Known rows, with every step that occurs
y -> s -> u: [ 28  -4  34   5  24 -43  23 -11  16 -26 -13  51  -8 -13  16  20  16  31
   3  -7  35   2  21 -34  13  18  49 -59 -26 -51   7  12  -1 -31   5 -21
  -6 -18 -15  20  10]
t -> x -> y -> q -> u -> s: [-19   2 -11 -12 -65  15   5  20 -36   9   5 -20   0   9  12  -4 -18 -43
 -12  12 -20  -5  -7  26 -10 -23 -41  46  -7  19  -2 -12  11  23  -9  16
   3   8  13   5  16]
q -> u: [  8 -10  32  36 -25 -25  25  -6  34 -26 -16  -4  -5  23  22  18   0 -24
 -12   6  61  27   8  -6  -1  13  32  -4  -4  17   1  -1   5  -8 -13  28
  19  12  -3 -24  -1]
s -> u -> x: [ -6 -18  49   8  15 -33 -27   3  28 -14 -27  49  12   6   7  13  12  48
   3   5  22 -13   7 -13   2  27 -27 -41  -1 -39  13   8 -11  -6  -5   6
 -20  13 -12  26  -4]
x -> y -> q -> u -> s: [-21  11   3   1 -50  -3   6  -7   3  12  14 -28   2  19  -5   7 -19 -45
   2  30 -15 -24  -2  31   1 -20 -50  44  -3  24  -6  -3   9  -2 -11  29
   5  26  22  15  19]
u -> x -> y -> q -> t -> h: [-31  -7  -6 -25  56  44 -46 -12   3  40  12   3  -6  22  -3  -2  -8 -33
  -9  29 -59 -11 -31  31  -9   7 -62  38 -10  27 -16   2  15 -10   6  21
 -14  50  25  34  -3]
s -> u -> x -> y -> q: [ -5   5  35 -30  19  -8 -67  -3  14  18  -1  19  -2  16 -10  -4  20  25
  13  16 -36 -55  -9  21  -3  -9 -60   9 -10 -38  -4  -7   1 -12   4  -7
 -20   1   4  36  12]
t -> x -> y: [-17  -9 -23 -22 -13  25 -23  14 -31  34  19 -10   8 -20  18 -16  13  -1
  -3  -9  15  -3  -9  24 -20   2  16  -5 -21   3   8 -23   4  14   3 -21
   3 -24   1 -23 -17]
u -> x: [-14 -22  23  21   9 -25 -10   3  35   6 -28  -6  22  11  14   8  11  29
 -12  15  29 -16  11  -6 -10  14 -10 -14   1 -11  17  -1  12  10   8  21
   9  36   1  17   2]
f -> q -> u -> x: [ -3 -23  59  20 -21 -34  -2  28  54 -28 -35  25  36  54  -8  18   5 -40
  -8  24  28  37  12  -2   2  17 -36  13  23  15  30   2   6  -1 -12  42
  11  42 -12   7 -11]
y -> s -> u -> x: [ 10  -4  68   1  39 -52 -12   1  15 -21 -30  53   2   1   5  27  18  42
 -15   0  35 -13  21 -30   8  22  10 -64 -15 -47  23  21   1 -16  15   6
 -11   6 -12  47  24]
x -> u -> h -> t: [ 17  17 -21  44 -28  -5  43 -38  17 -26   6 -36  16 -38 -24  -1 -14  50
   6   1  21 -10  -3 -27   8  -6  28 -14  25   2   1  24 -22   6  -7  -1
  -1   3  -1  -9  -2]
y -> q -> u -> h -> t -> x: [ 15  -1  -9   4 -61   5  30  -3 -14 -15 -10  -6 -17   3  -8   7  -7 -23
  -8  -8 -18   0   0  -4  13 -14  18  43  30  16 -19   4  -7  29  -5  25
  37 -16 -15 -33  23]
h -> t -> x -> y -> s: [-10  29 -34 -18 -14  20  -7  17 -32  11  25  -6 -12 -47  -9  -8  23   2
 -13 -28  43 -11  -7  -4   6  -4  48 -27 -10 -14 -17  11 -13  24  17 -22
  33   4  -2  -4  22]
u -> x -> y -> s: [-18  18  31   0  30 -19 -26   5   8  21  13  -9   0   2 -19   4  10   8
 -21   0  34 -34  11   3  -5   6   4 -34 -10 -15  16  17  18 -13  26   7
  12  24  25  33  14]
f -> q -> u: [ 12 -27  35  19 -30 -24  23  11  48 -38 -27  17  10  47   7  18   2 -49
  10  12  26  53  11 -11   5  12  -8  20   1  32  18 -12   7  -5 -18  15
  22  22 -16 -14 -15]
u -> h -> t: [ 14  -1 -18  12 -23  -9  32 -33  35   8  -5 -18   1 -16 -17  10 -15  31
  16  -5  13 -15   1  -2   0  -1  35 -15  27  12 -16  19 -22  16 -12   7
  45  20   1 -23  -2]
h -> t -> x: [ 11 -19 -41   7 -39  14   9  15  -4   1  -5   2   9 -28  19  -5  28  29
  -7 -16  38  14  -4 -13  -3   6  34 -14 -10  -7 -17   1 -20  35 -13 -10
  38  22 -23 -22   1]
f -> q: [ 17 -29  13   2  -6 -22   9   5  52  -2 -17  16  22  26  17   3  22   5
  26   7   6  41  13  -7  -1  15 -11   6  -3  14  15 -14  11  -5 -21 -22
  16  25 -10  -1  -9]
x -> y -> q -> t: [  3  12 -27 -14  59  17 -25  -5   8  33  22 -26 -14  34  -2  -7   2 -29
  17  19 -43 -11  -8  33  11 -19 -27  34 -16  21 -15 -23  14 -29  -4 -10
   3  13  25   2  -1]
y -> q -> t -> x: [  8 -22 -29  -2  41  15   7  23 -21  11  -4  -4  -5  25  34  -1  16 -14
   4  -2 -45  27   3 -14  -1  -9 -15  39 -10  17  -5 -29  25   0   7 -12
  -4   7 -11  -6  -6]
s -> u -> x -> y -> q -> t: [-13  16  22 -28  81   4 -60   7  10  12  10  21  -9  31 -18   2   7  -8
   8  17 -55 -23 -13  22  10  -9 -68   9  -3 -24  -5  -4  -2 -21  14  -2
 -31  12   4  35   4]
f -> q -> t -> x -> y: [ -6 -14 -37 -24  42  41 -17  41   1  21  15   7   6  28   8 -21   4 -58
  16  -8 -24  53 -16  19 -12  12 -27  13  10  38  16 -20   3   0 -13 -15
  -3   6  -4 -12 -29]

Rows
[-18  10 -29 -13  45  35 -19  23 -26  26  16  -6  -8   4  17 -18  -6 -30
  -7 -10   3  20 -14  17 -15  10   3  -3 -12  11   5 -21   4  -3   4  -5
 -14  -7   9 -23 -25]
q -> t -> x -> y
[ 11  34   9 -19  23  -6   4 -37   9   6  20  26 -26 -46 -49   3 -20  24
  16 -23  15 -48  -3  -1  12   9  47 -57  15 -38 -11  42 -25 -14   3 -24
  13 -21  -4   7  15]
x -> y -> s -> u -> h -> t
[  2  -2 -12  48 -27 -29  47 -16  13 -20  -4 -35  38 -15  20  -3 -20  44
   5  20  19  10   8 -24  -3  -2 -18 -20 -13   9  20   8   0  -4 -13   3
 -39  34   8  33  -9]
x -> u -> s
[  4 -11 -25   8 -36   5  34  -4  -2   9  -8  -4   4 -47   0  -1   3  30
   1 -24  13   2  -3 -10 -12   2  39  -9  26   9 -11  13 -17  38  -4  -2
  27  -3 -14 -35  -3]
u -> h -> t -> x
[ -7   0 -30 -25  50  48 -14 -28  -7  39  25   1 -22  20  13   1 -12 -45
  13  17 -49   8 -31  29  -2  -2 -24  41 -19  33 -30 -10  22 -22   4 -10
  -3  29  25  13 -10]
x -> y -> q -> t -> h
[ 17  26  33 -26  42 -18  -1 -29   6   8  10  26 -25 -19 -25   8 -25  17
  12 -19   1 -40  12   1  -5  12  40 -58   4 -32  11  24   1 -27  11 -20
  -5 -55  11  11   5]
x -> y -> s -> u -> h
[ -7  17  14  -6 -23  -1 -23 -16   8  -4  13 -22 -21  31   4   3   7 -47
   1  18  -3 -22  -3  24   4 -23 -12  46 -12  21 -19 -22  17 -28  -1   6
  10  -7  15 -12   8]
x -> y -> q -> u
[  6  -8 -48  24  13  10  37  22 -42 -18  -2 -34  22   7  22 -17 -19   6
  -3  12 -48  37   0 -33   6 -22 -58  27  -4  17  20 -13  16   0   2   1
 -52  18  10  42  -5]
y -> q -> t -> x -> u -> s
[ 24 -16  35   0  14 -30  17 -31  31  -3 -21  37 -14 -10   2  16 -16  42
  23  -7 -11 -15  14  -7  -6  15  25 -39   7 -27   7   8 -16 -10 -13 -10
 -19 -49  -8  -7 -12]
s -> u -> h
[ -6  10 -11 -17   7  11  -9  18 -36  16  17  -5  -7 -29  13  -2   6  -6
 -17 -17  29  -1   9   2 -10   2  39 -31 -25  -8   7   0  21  -1  29 -21
   6 -30  11  -9   4]
t -> x -> y -> s
[ -9 -13  47  20 -22 -30  -6   3  19 -18 -20 -11   8  40   4  23  16 -25
 -26  26   2  -6  13  -5  10  -9 -44  37   5  12  -1  -9  15  -6  15  46
   5  35   3  18  25]
y -> q -> u -> x
[ 36  20  15   1  18 -26  32 -28  18 -22  -4  40 -19 -33 -27  26  -5  38
   5 -22  19 -20  11 -34  19  16  60 -61  15 -40 -15  40 -21  -5   4 -15
  15 -12 -13  14  20]
y -> s -> u -> h -> t
[ 14  -7 -13   9  57  -6  15  -5  18   3   5 -13  -5  46  17   4   7 -16
  14  17 -40  19   7  -9  19 -14 -17  30 -10  16 -17 -23  21 -24  -3 -12
  10  31   5   6 -11]
y -> q -> t
[ -4  -2 -51  42 -73   8  45  12 -30 -29  -5 -25  42 -40  11 -17  -6  44
 -12  -6  28  19  -9 -36   2  -4 -12 -19   1   2   5  15 -19  45 -14   4
 -15  40 -13  21  -3]
h -> t -> x -> u -> s
[-12  14   1 -22 -39  20  -3  -6 -30  10   8 -19 -26  12 -14  -4 -29 -43
   0  -7 -35 -20  -4  25 -10 -13  -8  53  15  23 -13 -14   5   4  13  18
   8 -55  11 -37   5]
t -> x -> y -> q -> u -> h
[ 11  -4  28  23 -31 -21  12 -19  23 -28 -14 -11  -8  38  15  17  14 -27
  -4  24   2   5  11  -3  12 -13  -4  40 -20  11 -11 -16  17 -13  -8  15
  14   6  -6  -8  19]
y -> q -> u
[  9  -8  -9  31 -26  -1  32  -8 -29 -22 -11 -26  12 -27  10 -17 -26  43
  -6 -14  -1  20   9 -29 -10  10  16  -8  11  11  32   3   6   4   5 -10
 -40 -57  -1 -19 -25]
t -> x -> u -> h
[ -8  11 -47 -18 -30  36  -5  -3 -25  35  16 -19  -3 -42 -20 -18 -15   8
  10 -22  -1 -30 -15  25 -13   1  31  -1  30   5 -15  15 -20  30  -5  -3
  28 -16   2 -38  -3]
u -> h -> t -> x -> y
[ -1  12   4 -37  13  -4 -21  17 -46  -2   9  46 -13 -37  11   0   6  15
  -6 -24  22  -4   4  -4  -8  11  34 -56 -26 -38   7   3  -7 -13  14 -45
 -20 -52 -11   8   5]
t -> x -> y -> s -> u
[ 25   2  11  -6  -4 -23  26   3 -22 -17 -16  53 -14 -55 -16   8  -4  36
  -4 -35  12   4   7 -38   6  18  56 -52  13 -36  -2  38 -21  17   8 -23
  12 -42 -31   4  18]
y -> s -> u -> h -> t -> x
[  8  22  27 -26  36 -25 -19 -12   1  -8  13  32 -18 -20  -2   5   7  16
   9  -9  24 -22  10  -1   7  18  36 -59 -29 -45   5  12   1 -36   2 -30
  -8 -29   5  20   5]
x -> y -> s -> u
[  3   0  -4  19 -66  -1  40   3  -7 -21 -15   0  -9 -19 -19   7 -17 -21
 -19 -20  36  13  -3 -11  -5   5  44   2  37  21  -7  23 -20  39 -10  27
  33 -16 -15 -45  -5]
q -> u -> h -> t -> x
[ -3 -19 -20   7  41   9  20  23 -13   2  -8   4   2   5  29  -2   3 -15
  -8 -11   3  48   2 -12  -7  14   7 -15 -11  18   6 -16   5   3  -9  -7
 -13   3  -9 -17 -20]
q -> t -> x
[ 16  -3  -6 -11 -26   3  12   0  -8  -9 -17  40  -9 -45  -8  -1 -11  43
  11 -31   2  -6 -10 -16  -2  20  33 -35  23 -24  -7  25 -43  32  -8 -12
   6 -33 -28 -19  -1]
s -> u -> h -> t -> x
[ 15 -20 -14  19  34  18  44  23 -12 -28  -7  -9  21  16   3 -17 -30 -23
  16  -6 -43  71   3 -34  -4  10 -17  14  37  39  40  -2   6 -13  -5 -11
 -42 -21  -7  -1 -39]
f -> q -> t -> x -> u -> h
[-24  14  -7  -9  65  13 -47  13  12  34  16 -22   2  42 -17  -3   8 -27
  -3  22 -44 -27  -5  33   0 -12 -68  35   2   3  -1 -15  19 -18  17  12
 -12  37  25  29   6]
u -> x -> y -> q -> t
[ 13   5 -25  18  34  16  40   1 -35 -12   2 -32   2  10  10 -20 -30   3
   2  -1 -73  23   4 -28   9 -16 -24  36  12  20   8 -14  16 -19   4  -5
 -48 -39  10  -2 -20]
y -> q -> t -> x -> u -> h
[-10   2  -1 -18 -44  19 -22  17 -39  -4  11 -24 -14  12  11  -9   9 -50
 -11   2  -7  -5  -8  23  -6 -17  -7  45 -19  21 -12 -26  11   2   1   6
   4 -25   0 -22  13]
t -> x -> y -> q -> u
[ 15  -6 -35  28  27   6  11  12 -44 -29  12 -30   8  17  29 -17  10   3
  -9   6 -37  37   4 -28  10 -16 -20  28 -19  19   5 -25  17 -11   1 -20
 -53 -11   1  10 -11]
y -> q -> t -> x -> u
[  5   7  12  33 -40 -17  42 -24  41 -26  -8  -9 -11   1 -27  21 -20 -15
  -5  -7  37  -8   1  -8  12   5  44   0  33  20 -10  26 -24   7 -17  38
  39   5  -6 -31   8]
q -> u -> h -> t
[ -9  19 -27 -12 -62  27 -21  11 -27  -3  20 -20 -16  -1 -10 -11  18 -40
  -8  -6   3 -11 -21  29   9 -27  -2  48  -6  10 -35 -12 -10  23  -2  -1
  30  -2  -6 -23  25]
h -> t -> x -> y -> q -> u
[-25   3  11   0  12  -2 -46   2  24  34   9 -17  12   8   0  -7   8  16
 -11  12  28 -30  -5  28 -18  -4 -27 -10   2  -1   4   2   7   8   7  16
   0  29  16   6 -11]
u -> x -> y
[-21  -1  40 -17  17  -7 -61  -5  19   9  -3  27  11  -4  -8  -2  13  31
   7   5  16 -36 -11  23  -6  11 -27 -31  -9 -43  11   6 -15 -11   3   5
 -26   0  -5  24  -2]
s -> u -> x -> y
[-13  14 -44 -14 -36  36 -23  12 -18  24  23 -20   0 -35  -1 -13  10  11
   0 -16  33 -13 -19  20  -7   5  24  -5  -5  -4 -20  -2 -24  37  -4 -13
  33  10  -6 -29  -2]
h -> t -> x -> y
[-15   7   8 -14   2  -2 -49  -3  18  39  11 -24   8  24  -9 -10  16  11
   4  26 -28 -46  -3  35 -13 -20 -51  34 -12   2  -2 -15   5   6  14   2
   4  25  18  24  14]
u -> x -> y -> q
